Each row was made from one small tree. The marks that hang from a mark follow it in brackets, in alphabetical order. Every link used is in the known rows. Write each row's tree.
Known rows
tamava(lopi): [-0.45  0.65  0.11  0.01 -0.83  1.03 -0.38  0.41  0.53  0.75 -1.64  3.10
  0.04 -0.21  1.38  0.48 -0.65 -0.24 -0.17  1.10 -2.75  0.27 -1.00  2.11
 -0.41  1.06 -0.79]
fofov(fedefed(lopi(fabo) parif)): [-0.47  0.80  0.14 -2.02  1.57 -0.44 -1.44  0.30 -1.22  0.16 -0.39  1.33
 -1.17 -0.51  0.17  0.58  0.49 -0.13 -0.23 -0.89 -0.59  0.94  0.06  1.12
 -1.68 -1.55 -0.98]
zize(fedefed(lopi(tamava) parif) nuka): [ 0.90  0.95  1.23  0.79  1.61 -0.58  1.15 -1.09  0.47 -1.10  1.74 -4.33
  0.88  0.37 -0.84  0.11  0.15 -0.46 -0.33 -0.09  4.02 -1.68  0.30 -1.07
  0.64 -0.61  0.02]
nuka(parif(fedefed(lopi(fabo)))): [ 0.97 -1.73 -1.02 -1.23 -1.00 -0.51 -0.65  1.65 -0.09  1.28 -0.56  1.52
 -1.45 -0.26  0.67 -0.48  0.25 -0.45 -0.64 -0.36  1.14 -0.14  0.96  0.36
  0.20  0.18  0.60]
fedomi(parif(fedefed(lopi(fabo)))): [ 1.29 -0.87 -0.64 -1.10 -0.99 -0.98 -1.29  0.73 -0.47  0.81 -0.24  1.67
 -1.22 -0.31  0.68  0.22  0.28 -0.65 -0.72 -0.63  0.45  0.57  1.03 -0.49
 -1.04 -0.60  0.80]
tamava(lopi(fabo)): [ 0.38  0.70 -0.05 -0.14 -1.83  0.64 -1.21  0.43  0.27  1.19 -2.54  4.92
 -0.35 -0.10  1.32  0.41  0.32  0.29  1.63  1.55 -3.57  0.97 -0.91  2.51
  0.14  0.91 -1.07]
tili(fabo): [-4.39  0.19 -0.02 -1.04  0.58  1.47 -0.31  0.89 -0.83  0.77 -0.30  2.95
 -0.40 -0.88 -0.86  0.46 -0.74  0.47 -1.21  0.87 -3.81  1.07 -0.12  0.83
 -1.78  2.60  0.06]
fofov(fedefed): [-2.75 -0.16  0.45 -2.41  1.62  0.66 -0.19  1.68 -1.60  0.89 -0.59  2.59
 -0.75  0.82  0.85 -0.21 -0.75  0.42 -1.22 -0.90 -2.62  0.87 -0.34  1.03
 -1.90 -1.25  0.00]
parif(fedefed): [-1.53 -1.07 -0.06 -1.06  0.63  0.40  0.29  1.77 -0.73  0.64 -1.19  2.16
 -1.10 -0.04 -0.03 -0.03  0.06 -0.17 -2.07 -0.14 -0.76 -0.11 -0.63  0.26
 -1.62 -0.10  0.76]
parif(fedefed(lopi)): [-0.32 -0.87 -0.75 -1.39  0.14  0.34 -0.47  0.85 -0.18  0.20 -0.45  1.86
 -2.01 -0.85 -0.18 -0.67 -0.39 -0.74 -2.35  0.64  1.37 -0.44 -0.14  0.09
 -1.60 -0.39  0.57]
fedomi(zize(fedefed)): [-0.77 -1.10 -0.04 -1.81  0.40 -0.52  0.87  0.27 -1.04  0.55  0.27 -0.95
 -1.05 -1.31 -0.02  0.12 -0.91  0.02 -1.01 -0.76  0.75 -1.97 -0.18 -1.60
 -1.69 -1.10  0.65]
fedomi(zize): [-1.23 -0.02 -0.42 -1.41 -0.40 -0.40  0.53  0.69 -0.81  0.98 -0.05  0.53
 -0.22 -1.23  0.61  0.62 -1.44 -0.15 -1.32 -1.06 -1.63 -0.45  0.96 -0.53
 -1.19  0.37  0.65]
fedefed(lopi(fabo(tili) tamava) parif): [ 0.30  1.40  0.09  1.44 -0.35  0.76 -1.01 -1.35  0.10 -0.71 -1.55  1.49
 -0.19 -0.20 -0.09 -0.14  0.53  0.45  1.04  2.45 -1.53  1.34 -1.02  1.35
  0.22  1.29 -1.76]
zize(fedefed(lopi) nuka(parif)): [ 0.73 -0.89 -0.34 -0.89  0.62 -0.50  1.17  0.84 -0.23  1.12  2.95 -3.39
  0.79  0.11  0.35 -0.48 -1.37 -0.93 -0.65 -1.95  3.77 -2.28  2.41 -1.18
  1.14 -0.04  1.03]
fedomi(parif(fedefed(lopi)) zize(nuka)): [ 1.83 -1.08 -1.28 -0.56  0.06 -2.12 -0.06 -0.23 -0.60  0.98  3.06 -3.55
 -0.30 -0.12  0.85  0.16 -2.00 -1.67 -2.36 -3.87  3.50 -1.88  3.36 -3.40
 -0.38 -1.43  1.81]
zize(fedefed(lopi(fabo(tili) tamava) parif) nuka): [ 1.33  0.76  0.29  1.77  0.90  0.22 -0.39 -1.92 -0.49 -0.73  0.55 -1.75
  0.21  0.61 -0.92 -0.66  0.54  0.27  1.69  1.11  2.05 -0.91 -0.46 -0.49
  1.16 -0.28 -1.25]
fedefed(lopi(fabo tamava) parif): [ 0.62  1.70  0.86  0.32 -0.68 -0.33 -0.49 -0.63  0.68 -0.72 -1.15  0.86
  0.05 -0.43 -0.25  0.83  1.18  0.17  0.89  1.63 -0.51  1.21 -0.20  1.23
  0.35  0.88 -0.73]
munam(fabo(lopi tili) fedefed(parif) tamava): [-2.03  0.42  0.83  2.87  0.31  2.09  0.32 -1.24  2.00 -3.29 -1.38  1.13
  1.69  0.66 -1.70 -0.16  2.73  1.44  1.86  2.93 -3.97  3.80 -3.86  1.22
  0.44  0.51 -0.81]
nuka(parif): [-1.43 -0.40  0.08 -0.84 -0.20  0.12  1.30  2.36 -0.32  1.57  0.07  0.09
  1.22  0.04  1.33  0.70 -0.94 -0.11 -0.99 -1.40 -1.98  0.28  1.39  0.85
  0.16  1.90  0.73]
munam(fabo(tili) fedefed(parif) tamava(lopi)): [ 0.50  0.74  0.54  2.65 -1.25  1.47  0.10 -0.82  2.20 -2.99 -2.51  0.89
  1.82  0.68 -0.51  0.03  1.98  1.49  2.92  1.88 -3.39  2.93 -4.96  2.72
  0.80  0.16 -1.73]
lopi(fabo(tili) tamava): [-1.17  0.50  0.24  0.97 -1.30  1.51 -0.70  0.04 -0.73  0.38 -2.63  4.71
 -0.29  1.18  0.29 -0.86  0.22  1.56  1.79  2.87 -4.46  1.82 -1.32  1.72
  0.54  1.51 -1.01]
munam(fabo): [-1.65  0.45 -0.27 -1.07 -1.17  0.05 -0.04  1.77 -0.59  0.52 -1.32  4.04
  0.65 -0.88 -0.80  0.68  0.22  0.93  0.53 -0.25 -3.40  1.31  0.00  1.16
 -0.52  0.30  0.41]
fedomi(parif(fedefed) zize(nuka)): [ 0.56 -1.23 -0.60 -0.26  0.56 -2.03  0.85  0.72 -1.16  1.45  2.29 -3.47
  0.69  0.52  1.03  0.65 -1.54 -1.07 -2.19 -4.65  1.36 -1.54  2.94 -3.25
 -0.47 -1.22  2.01]
munam(tamava): [-1.90  0.34  1.11 -0.53 -1.24  0.82  1.14  0.76  0.60 -0.51 -1.35  2.81
  0.71  0.80 -0.59 -0.23 -0.15  1.22 -0.31  1.38 -2.79  1.70 -0.96  1.37
  0.03  1.37  0.49]

Which tree is each row?
[ 1.02  0.62 -0.69  0.68  1.51  0.13 -0.51 -1.25 -1.35  0.21  1.27 -1.60
  0.15 -0.90 -0.81 -0.31 -0.02 -0.57  0.91 -0.48  1.92 -1.57  0.40 -0.53
 -0.03 -0.43 -1.08]
zize(fedefed(lopi(fabo(tili)) parif) nuka)
[ 1.51 -1.80 -1.55 -0.77  0.06 -1.57  0.63  0.68 -0.22  1.44  2.64 -3.92
 -0.38 -0.07  0.73 -0.47 -2.07 -1.42 -2.31 -3.55  4.20 -2.52  3.39 -2.66
  0.84 -0.60  1.64]
fedomi(zize(nuka(parif(fedefed(lopi)))))
[ 2.38  0.51  0.53  0.37  0.24 -1.86  0.11 -2.05 -0.03 -0.59  1.40 -4.16
 -0.05 -0.28 -0.82  0.25  0.34 -0.15  1.16 -0.71  4.08 -2.03  1.06 -2.28
  1.03 -1.64 -0.08]
fedomi(zize(fedefed(lopi(fabo tamava) parif) nuka))
[-4.89  0.11  1.23  1.40  0.72  2.63 -0.71 -1.33  1.17 -0.47 -0.82  3.82
 -0.59  1.05 -1.18 -0.23  0.43  0.97 -0.60  4.59 -4.32  2.20 -0.90  0.24
 -0.29  2.98 -0.59]
tili(fabo(lopi(tamava)))
[ 0.93  0.89  0.85  2.46 -1.03  1.75 -0.31 -1.10  1.84 -2.19 -2.77  1.09
  1.02  1.06  0.47 -0.18  2.11  1.13  3.18  2.64 -3.44  2.83 -4.58  3.26
  0.80  0.76 -1.99]
munam(fedefed(parif) tamava(lopi(fabo(tili))))
[-1.77  0.73  0.94  3.29  0.81  1.97 -0.17 -1.27  1.67 -2.74 -1.43  0.52
  1.42  0.81 -0.87  0.13  2.84  1.10  2.06  3.27 -3.70  3.19 -3.50  1.04
  0.48  0.31 -1.03]
munam(fabo(lopi(tamava) tili) fedefed(parif))
[-0.51 -1.04  0.31 -0.55  1.13 -0.38  1.99  1.70 -0.74  1.61  2.14 -3.22
  1.67  0.88  0.58  0.04 -0.97 -0.31 -0.36 -2.74  1.59 -2.00  2.02 -0.98
  1.04  0.33  1.21]
zize(fedefed nuka(parif))
[-0.02 -0.76  0.25 -0.40 -0.51  0.39 -0.29  0.18  0.77 -0.70 -1.16  1.75
 -1.87  0.70 -0.16 -1.11  0.12  0.04 -1.55  2.25  1.48  0.08 -0.94  0.14
 -0.47 -0.26  0.34]
parif(fedefed(lopi(tamava)))
[ 1.14  0.27 -0.38 -0.67  1.81 -1.62  0.94 -1.31 -0.61 -0.10  3.08 -5.96
  0.26 -1.82 -0.68  0.71 -1.12 -1.42 -1.35 -2.83  4.92 -3.28  1.82 -2.80
 -0.60 -1.47  0.44]
fedomi(zize(fedefed(lopi parif) nuka))
[ 0.21  0.39 -0.35 -0.28 -0.19 -1.80  0.99  0.45 -1.18  1.65  2.81 -3.20
  2.11  0.09  1.38  1.28 -2.22 -0.83 -1.05 -4.43 -0.49 -0.81  3.83 -2.44
  0.07  0.05  1.63]
fedomi(parif zize(nuka))
[ 1.21  1.54  1.03  0.34 -0.50  0.04 -0.29 -0.28  1.45 -1.96 -0.91 -1.20
  0.42 -0.08  0.16  0.71  2.50  0.17  2.06  1.95  0.07  1.93 -1.70  1.72
  0.18 -0.05 -0.18]
munam(fedefed(lopi(fabo tamava) parif))
[ 0.56  0.82  0.24 -0.35  2.16 -0.67  0.89 -0.44 -0.47 -0.22  2.54 -4.09
  0.80 -1.09 -0.82  0.67 -0.34 -1.24 -1.07 -1.69  3.86 -2.36  1.11 -1.10
 -0.55 -0.73  0.25]
zize(fedefed(lopi parif) nuka)
[-1.20  0.75  0.32 -1.84  2.51 -0.07 -0.42  0.36 -0.95 -0.29  0.56 -0.60
 -0.70 -0.61  0.39  0.58 -0.44 -0.61 -1.97 -1.38  0.35  0.28 -0.06  0.61
 -2.20 -1.36 -0.74]
fofov(fedefed(lopi parif))
[ 1.60  1.09  1.11  0.64  0.55 -0.90  0.14 -1.19  0.12 -0.63  0.81 -2.36
  0.52  0.47 -1.02  0.10  1.15  0.05  1.50  0.36  3.14 -1.05  0.37 -0.65
  1.20 -0.92 -0.27]
zize(fedefed(lopi(fabo tamava) parif) nuka)
[ 0.06  0.42 -0.82  1.07 -1.53  1.82 -1.81 -0.30 -0.35  1.19 -2.81  5.66
 -0.67  0.04  1.36 -0.54 -0.40  0.46  1.78  2.41 -4.63  1.05 -1.72  2.66
  0.10  1.26 -2.05]
tamava(lopi(fabo(tili)))
[ 0.48 -0.79 -0.96 -1.49 -0.77  0.01 -1.44  0.81 -0.44  0.64 -1.33  3.86
 -2.44 -0.79 -0.26 -0.64  0.63 -0.27 -0.57  1.09  0.50  0.09 -0.07  0.60
 -1.06 -0.59  0.31]
parif(fedefed(lopi(fabo)))
[ 1.47 -1.41 -0.94  1.66 -0.77  0.28 -0.64  0.13 -0.05  0.88  0.11  0.18
 -0.42  2.33  0.47 -1.96 -0.42  0.29  0.78  0.38  1.42 -0.30  1.06 -0.45
  2.61  0.42 -0.13]
zize(nuka(parif(fedefed(lopi(fabo(tili) tamava)))))
[ 1.98  0.39 -0.56 -0.73  0.83 -2.02 -0.06 -1.33 -0.91  0.33  2.15 -3.99
 -0.23 -1.75 -0.73  0.68 -0.15 -0.87  0.40 -2.34  3.96 -2.67  1.84 -2.36
 -0.10 -1.64  0.16]
fedomi(zize(fedefed(lopi(fabo) parif) nuka))
[ 1.86 -1.68 -0.49  0.33 -0.59 -1.48  0.86  0.00  0.68  0.64  1.99 -4.01
 -0.27  1.46  0.63 -0.96 -1.53 -0.57 -1.50 -1.93  4.33 -2.02  2.56 -2.68
  1.99 -0.63  1.45]
fedomi(zize(nuka(parif(fedefed(lopi(tamava))))))
[ 0.15  0.72  0.67 -0.31 -1.04  1.00  0.10  0.21  1.50 -1.70 -0.31 -0.22
 -0.06  0.46  0.52 -0.54  0.75  0.24  0.81  2.71  0.19  1.50 -1.62  1.48
 -0.03  0.00  0.55]
munam(fedefed(lopi(tamava)))
[ 1.65  0.06 -1.33  0.41  1.14 -0.84 -0.49 -2.01 -1.53  0.34  1.87 -3.40
 -0.37 -1.60 -0.66 -0.17 -0.80 -0.68  0.61 -1.53  2.96 -2.47  1.02 -2.21
 -0.11 -1.19 -0.81]
fedomi(zize(fedefed(lopi(fabo(tili)) parif) nuka))
[ 0.74  1.00  1.36  1.46 -1.49  0.40  0.59 -0.06  2.89 -2.99 -2.21  0.20
  2.00  0.56 -0.73  0.93  2.62  1.22  2.70  1.05 -2.33  2.88 -4.16  2.67
  0.85 -0.27 -0.76]
munam(fabo fedefed(parif) tamava(lopi))
[ 0.50  0.59  0.98  0.54 -3.05  0.91 -0.64 -0.24  1.49 -0.18 -3.20  5.43
 -0.03  1.16  0.29 -0.35  0.69  1.42  2.29  2.79 -3.73  2.06 -2.09  2.79
  1.29  1.10 -1.03]
munam(tamava(lopi(fabo)))
[ 0.23 -2.03 -0.84 -0.39  0.67 -1.57  1.52  1.59 -0.78  1.96  1.93 -3.68
  0.36  0.68  0.95  0.06 -1.64 -0.85 -2.00 -4.41  2.01 -2.24  2.90 -2.54
  0.81 -0.43  1.81]
fedomi(zize(nuka(parif(fedefed))))
[ 1.18 -0.41 -1.15 -0.24  0.73 -0.42 -0.82 -1.88 -1.20 -0.16  0.17 -1.58
 -1.63 -2.51 -0.42 -0.08 -0.22 -0.35  0.17  0.05  1.75 -1.67 -0.66 -1.39
 -1.49 -1.02 -1.40]
fedomi(zize(fedefed(lopi(fabo(tili)) parif)))
[-2.46  0.13  0.90  0.90 -1.69  1.13 -0.03 -0.44  1.72 -1.31 -1.69  5.60
  0.70  0.84 -2.00 -0.34  1.34  1.78  1.03  3.10 -4.29  3.05 -1.39  0.84
  0.94  0.85  0.19]
munam(fabo(lopi) tamava)
[ 0.70 -1.35 -0.99 -0.43  0.44 -0.61  0.64  1.54 -0.04  1.32  2.04 -2.14
  0.16  0.65  0.68 -0.62 -1.27 -1.20 -1.97 -2.45  3.20 -1.63  2.73 -0.97
  0.96  0.02  1.44]
zize(nuka(parif(fedefed(lopi))))
